Known rows, with every way that one mark hangs from another:
vafo(lupa tagi): [ 0.476 -0.739 -1.430 -2.699  0.564 -1.269  1.842  3.245  0.443 -0.091
 -1.177 -1.338  1.450  2.019  1.155  2.563  1.263 -0.143 -0.316 -0.244
  0.681  0.006]
seroz(tagi(bafi(lofo lupa) kufe)): [ 2.548 -0.241  0.029  2.217  0.236 -2.473  1.541  2.334 -0.070 -1.940
 -1.843  1.380  2.055 -2.598  2.006  2.800  2.327 -0.641  0.157 -0.565
  2.587  1.532]
seroz(tagi(bafi(lofo) kufe)): [ 1.878 -1.104  0.238  1.977  0.280 -1.617  1.453  2.134  1.705 -2.851
 -1.600  0.945  1.807 -1.571  1.182  2.453  2.950 -0.089  0.466 -0.936
  2.037  0.814]
lupa(vafo(tagi(kufe(fazad)))): [ 1.111 -0.072 -2.413 -2.059  1.842 -2.430  2.846  2.294  0.394 -1.340
 -1.644  2.277  1.983  2.992  1.299  4.040  1.341  1.853 -1.011  2.640
 -2.955 -3.529]
vafo(lupa tagi(bafi(lofo) kufe)): [ 2.981 -1.497 -0.541 -1.368  1.307 -2.551  4.057  3.583  1.234 -1.975
 -3.030  1.817  2.864  0.702  1.982  3.148  3.373 -0.651  1.043  0.591
  2.502  0.562]
seroz(tagi(bafi(lofo lupa))): [ 2.669  0.416 -0.330  1.052 -1.058 -1.706  0.651  1.886  0.005 -2.358
 -1.160  0.342  1.190 -2.262  1.503  1.318  1.862 -1.085  0.596 -1.052
  2.823  2.142]
seroz(tagi(kufe(fazad))): [-0.930 -0.646 -0.958  1.405  1.052 -2.451  1.597  2.800  2.192 -2.595
 -0.771  0.033  1.212  0.405 -0.254  2.732  1.696  0.876 -0.698 -0.158
 -1.358 -0.876]
lofo(vafo(tagi)): [ 0.612  0.243 -2.530 -1.706 -0.079 -2.269 -0.055  0.733  1.008 -0.157
 -0.901 -0.593 -0.835  3.181  1.845  1.148  1.200 -0.508 -1.632 -0.648
 -1.456 -2.356]
bafi(lofo lupa tagi(kufe(fazad))): [ 1.209  1.569 -1.125 -0.843  1.589 -5.824  4.092  0.073  0.799 -0.945
 -0.789  3.992  2.874  0.373  2.301  1.004  1.487 -2.081 -1.699  2.086
 -0.259  0.950]
bafi(lofo(vafo(lupa)) tagi(kufe)): [ 1.261 -0.069 -1.658 -0.700  1.590 -5.322  4.771 -0.423  1.614  0.322
 -1.148  1.402  1.877  1.832  3.531  1.735  3.350 -2.003 -3.100  0.731
  0.855 -0.495]
kufe(fazad tagi(bafi(lupa(vafo)))): [ 3.126  0.983 -1.406 -2.676 -0.746 -1.765  2.067  0.250 -1.997 -3.382
 -0.946  2.801 -0.582  0.564  0.213  1.801 -0.106  0.740  1.301  3.079
 -2.383 -1.954]
bafi(lofo lupa tagi): [ 1.437  1.827 -0.624 -1.342  0.136 -3.573  1.644 -0.717 -0.400  0.609
  0.115  1.884  2.044 -0.119  2.774  0.049  0.392 -2.448 -1.898  0.429
  1.421  1.812]
kufe(fazad tagi(bafi(lofo))): [ 2.734 -0.235 -0.644 -2.167 -1.219 -2.597  2.771  0.284  2.253 -5.159
 -0.678  3.061 -0.320  0.780 -0.587 -0.516  1.628 -0.852  2.857  1.829
 -1.238 -0.276]
lupa(bafi(lofo) vafo): [ 2.687 -0.202 -0.953 -0.316  0.557  0.747  1.449 -1.118 -2.368 -0.078
 -0.329  1.427  1.054  0.033  2.094  0.403  0.890 -0.029  0.731  2.277
 -0.426 -2.481]
bafi(lofo(vafo) lupa tagi(kufe)): [ 1.881  1.583 -1.498  0.108  1.010 -5.762  2.738 -1.588 -0.094  1.160
 -0.949  2.869  1.300  0.897  4.298  1.070  1.980 -2.456 -3.531  0.969
  0.187 -0.239]
tagi(bafi(lupa) kufe): [ 1.690  0.270  0.928  1.555  1.288 -1.068  0.812  0.837 -2.017 -0.464
 -1.995  2.323  0.648 -1.834  1.009  1.512  0.404 -0.393  0.577  0.958
  1.539  0.839]
seroz(tagi(kufe)): [-0.633 -0.936 -0.172  1.890  0.784 -1.121  0.124  2.326  0.939 -0.607
 -0.660 -1.081  1.133 -0.500  0.751  3.025  1.219  0.835 -1.418 -1.221
  0.135 -0.318]
tagi(bafi kufe): [ 1.102 -0.725  1.134  1.466  1.264 -0.329  0.894  0.728 -0.175 -1.376
 -1.566  1.906  0.459 -0.952  0.119  1.228  0.952  0.429  0.821  0.631
  0.901  0.053]
tagi(bafi(lofo) kufe(fazad)): [ 2.330 -0.423 -0.028  0.801  1.043 -2.746  3.693  0.705  2.050 -3.848
 -1.830  4.152  1.377 -0.450  0.021  0.321  2.599 -0.509  2.196  2.144
  0.254  0.039]
vafo(tagi(bafi(lofo))): [ 2.885 -0.282 -0.673 -1.877 -0.310 -1.452  1.073  1.938  1.398 -2.515
 -1.595  1.564  1.281  0.881  1.293  0.787  1.881 -0.943  1.365 -0.069
  1.492  0.552]
bafi(lofo): [ 1.471 -0.185 -0.236 -0.006 -0.411 -1.023  1.339 -0.485  0.999 -0.473
 -0.151  1.201  0.974 -0.463  0.899 -0.476  1.313 -0.889  0.578  0.299
  0.789  0.558]
fazad(kufe(tagi(bafi(lofo lupa)))): [ 2.527  1.445 -1.287 -1.556 -0.021 -1.417  1.241 -1.258 -1.174 -1.656
 -1.195  3.057  1.034 -1.146  2.078 -0.187  0.539 -1.175  1.134  1.449
  1.371 -1.116]

Rows:
[ 2.557 -0.938 -1.867  0.607 -1.038 -2.633  2.866  1.849  2.052 -3.320
 -1.701 -1.255  0.174  0.036  1.831  1.717  4.255 -0.889 -0.003 -1.387
  2.453 -0.053] | seroz(tagi(bafi(lofo(vafo(lupa)))))
[ 3.286  1.053 -1.235 -0.738 -0.538 -1.253  2.085 -0.928 -2.192  0.737
 -0.594  2.249  1.668 -0.930  2.627  1.337  0.756  0.009 -0.509  1.907
  0.445 -0.578] | bafi(lofo lupa(vafo))
[ 0.400 -1.817 -0.883 -1.180  2.883 -0.825  2.204  3.471 -1.612  0.312
 -2.224 -0.441  1.935  1.740  1.987  3.288  1.288 -0.416  0.068  0.914
  0.248 -1.795] | vafo(lupa(bafi) tagi(kufe))
[ 2.876 -0.894 -1.585 -1.145  2.055 -0.909  2.092  1.277 -2.013  0.186
 -1.836  2.267  2.655  1.703  3.524  3.318  1.693  0.337 -0.293  2.365
 -1.002 -3.629] | lupa(bafi(lofo) vafo(tagi(kufe)))
[ 1.316  0.649 -2.134 -1.888  0.121 -4.491  3.877 -0.832  1.665 -0.220
 -0.182  0.280  1.022  2.053  3.112  0.274  2.896 -2.439 -2.534  0.083
  1.150  0.017] | bafi(lofo(vafo(lupa)) tagi)
[ 3.129  0.163 -2.076 -1.909 -1.503 -4.004  2.929 -1.038  2.568 -5.292
 -0.988  2.932 -1.772  2.014  0.441 -0.913  2.571 -1.323  1.774  1.770
 -2.242 -2.000] | kufe(fazad tagi(bafi(lofo(vafo))))
[ 0.983 -0.114  0.365  2.295  0.772 -1.357  0.207  2.795 -1.039 -1.524
 -1.798  0.137  1.039 -2.093  1.159  3.226  1.114  0.161 -0.336 -0.986
  1.900  0.980] | seroz(tagi(bafi(lupa) kufe))
[ 2.660  1.124 -2.878 -1.638 -0.709 -4.119  1.308  0.333  0.155  0.343
 -1.393  1.144  0.333  1.847  3.660  0.975  1.869 -1.927 -1.409  0.147
 -0.114 -1.063] | bafi(lofo(vafo(tagi)) lupa)
[ 3.402  0.660 -0.730 -2.078 -1.176 -3.339  2.928  0.388  0.365 -4.241
 -1.144  3.477 -0.027 -0.152  0.332 -0.142  1.015 -1.584  2.461  2.222
 -0.703  0.516] | kufe(fazad tagi(bafi(lofo lupa)))
[ 2.290 -0.484 -3.001 -2.536 -0.263 -3.680  3.308  1.482  1.746 -0.567
 -1.589 -0.157  0.932  2.844  3.048  1.641  3.388 -1.412 -0.762 -0.039
  0.531 -1.207] | bafi(lofo(vafo(lupa tagi)))
[ 0.508  0.593 -0.881 -0.763  1.687 -4.943  3.954  0.136  2.765 -1.683
 -0.401  3.548  2.513  1.391  1.450  0.781  1.874 -1.380 -1.362  1.895
 -0.733  0.175] | bafi(lofo tagi(kufe(fazad)))
[ 1.985  0.853 -0.687 -1.506  0.260 -1.233 -0.187  2.552 -1.350 -0.875
 -1.909  0.789  0.412  0.413  1.306  1.625  0.077 -0.780  0.477 -0.002
  1.232  0.674] | vafo(tagi(bafi(lupa)))
[-0.944  0.670 -0.598 -0.557  2.180 -3.905  2.681  0.535  1.692 -1.350
 -0.224  2.329  1.606  1.845  0.443  1.292  0.740 -0.604 -1.948  1.466
 -1.555 -0.236] | bafi(tagi(kufe(fazad)))
[ 2.884 -0.335 -0.545  1.686  0.475 -2.675  2.396 -0.971  1.102 -1.954
 -2.074  2.924 -0.125 -0.079  1.983  0.362  3.184 -1.028  0.380  0.764
  0.741 -1.021] | tagi(bafi(lofo(vafo)) kufe)
[-0.739  0.194 -0.427 -0.205  3.152 -2.731  2.147  0.439 -0.432 -1.338
 -0.502  2.081  1.240  1.832  0.747  0.696  0.420 -1.199 -1.033  2.210
 -1.979 -1.610] | lupa(bafi(tagi(kufe(fazad))))
[-0.565 -0.063  0.298  0.243  2.921 -1.364  0.616  0.005 -1.636  0.661
 -0.300  1.009  1.266  0.932  1.875  1.045 -0.125 -1.205 -1.628  0.934
 -0.427 -1.110] | lupa(bafi(tagi(kufe)))
[ 0.763  0.301 -0.097 -0.321  1.451 -3.612  2.440 -0.393  1.415  0.217
 -0.297  2.570  2.549  0.477  2.392  1.018  1.481 -1.347 -2.176  0.605
  0.693  0.729] | bafi(lofo tagi(kufe))
[ 1.887  0.605 -1.081 -1.666  0.096 -0.662  1.253 -1.318  0.666 -2.540
 -0.835  2.587  0.733 -0.261  1.241 -0.482  1.068 -0.497  1.435  1.205
  0.930 -1.789] | fazad(kufe(tagi(bafi(lofo))))
[ 3.313  0.212 -0.500 -0.543  1.003 -3.087  2.106  2.478 -0.500 -1.194
 -2.803  3.083  2.230 -0.284  2.703  2.497  2.008 -1.142  0.641  0.813
  1.868  0.708] | vafo(tagi(bafi(lofo lupa) kufe))
[ 0.940  0.159 -0.550  1.828  1.000 -2.853  1.691  3.219  0.348 -3.404
 -2.017  1.153  0.987 -1.144  0.157  2.806  1.462  0.213  0.395  0.281
  0.418  0.460] | seroz(tagi(bafi(lupa) kufe(fazad)))
[ 0.262 -0.713 -0.321  1.796  1.053 -2.044  1.643  3.205  2.033 -4.395
 -1.648  0.806  0.773 -0.168 -0.718  2.610  2.185  0.873  0.610 -0.065
 -0.195 -0.244] | seroz(tagi(bafi kufe(fazad)))
[ 0.522  0.588 -0.943 -1.536  0.465  0.417 -0.174 -0.910 -0.377 -2.026
 -0.644  1.338 -0.144  0.184  0.240  0.020 -0.055  0.221  0.878  0.728
  0.116 -2.366] | fazad(kufe(tagi(bafi)))
[ 2.731  2.089 -1.569 -2.063  0.111 -3.055  2.401 -1.303 -1.811  1.093
  0.178  2.387  2.523  0.107  3.562  1.487  0.572 -1.001 -2.700  1.719
  0.549  0.171] | bafi(lofo lupa(vafo) tagi)
[-0.100 -0.340 -1.579 -1.321  1.801 -3.102  2.190  2.893  1.740 -1.631
 -1.723  1.745  1.431  2.660  0.355  2.531  1.279  0.309 -0.284  1.269
 -2.094 -1.564] | vafo(tagi(kufe(fazad)))
[ 2.598 -0.441 -0.963 -1.169  1.518 -0.682  1.315  2.232 -1.067 -1.106
 -2.305  1.965  1.573  1.519  1.751  4.187  1.383  1.891 -0.584  1.490
 -0.418 -2.347] | lupa(vafo(tagi(bafi kufe)))
[ 3.407  0.768 -0.641 -2.245 -0.963 -0.368  0.646 -0.250 -3.348 -1.400
 -0.700  1.763 -0.474 -0.124  1.191  2.147 -0.536  0.790  0.414  1.981
 -0.704 -1.486] | kufe(tagi(bafi(lupa(vafo))))
[ 0.041  1.233  0.013 -0.064  1.887 -3.282  1.267  0.150 -1.454  1.686
 -0.527  1.665  1.787  0.075  2.330  1.802 -0.186 -1.222 -3.003  0.677
  0.437  0.909] | bafi(lupa tagi(kufe))
[ 2.946  0.580 -0.133  0.902  1.008 -3.576  3.835  0.954  0.175 -3.060
 -2.352  4.677  1.584 -1.283  0.849  0.681  2.093 -1.188  1.917  2.483
  0.694  0.748] | tagi(bafi(lofo lupa) kufe(fazad))
[ 0.931 -0.457  0.201  1.025  1.596 -1.779  2.331  1.255  1.079 -3.441
 -1.845  3.011  0.447  0.041 -1.022  0.831  1.443  0.292  1.618  1.702
 -0.596 -0.453] | tagi(bafi kufe(fazad))
[ 4.352  0.455 -0.178  0.774  0.882 -1.545  2.975 -0.185 -2.446 -0.671
 -2.173  4.076  2.196 -1.810  2.552  2.512  1.712  0.311  0.409  2.584
  1.439 -0.467] | tagi(bafi(lofo lupa(vafo)) kufe)
[ 3.403 -0.143 -1.149 -1.324 -1.793 -2.522  1.425 -1.401  1.253 -3.321
 -0.823  1.801 -1.716  1.089  1.513 -0.429  2.009 -1.290  0.965  0.431
 -0.725 -1.571] | kufe(tagi(bafi(lofo(vafo))))
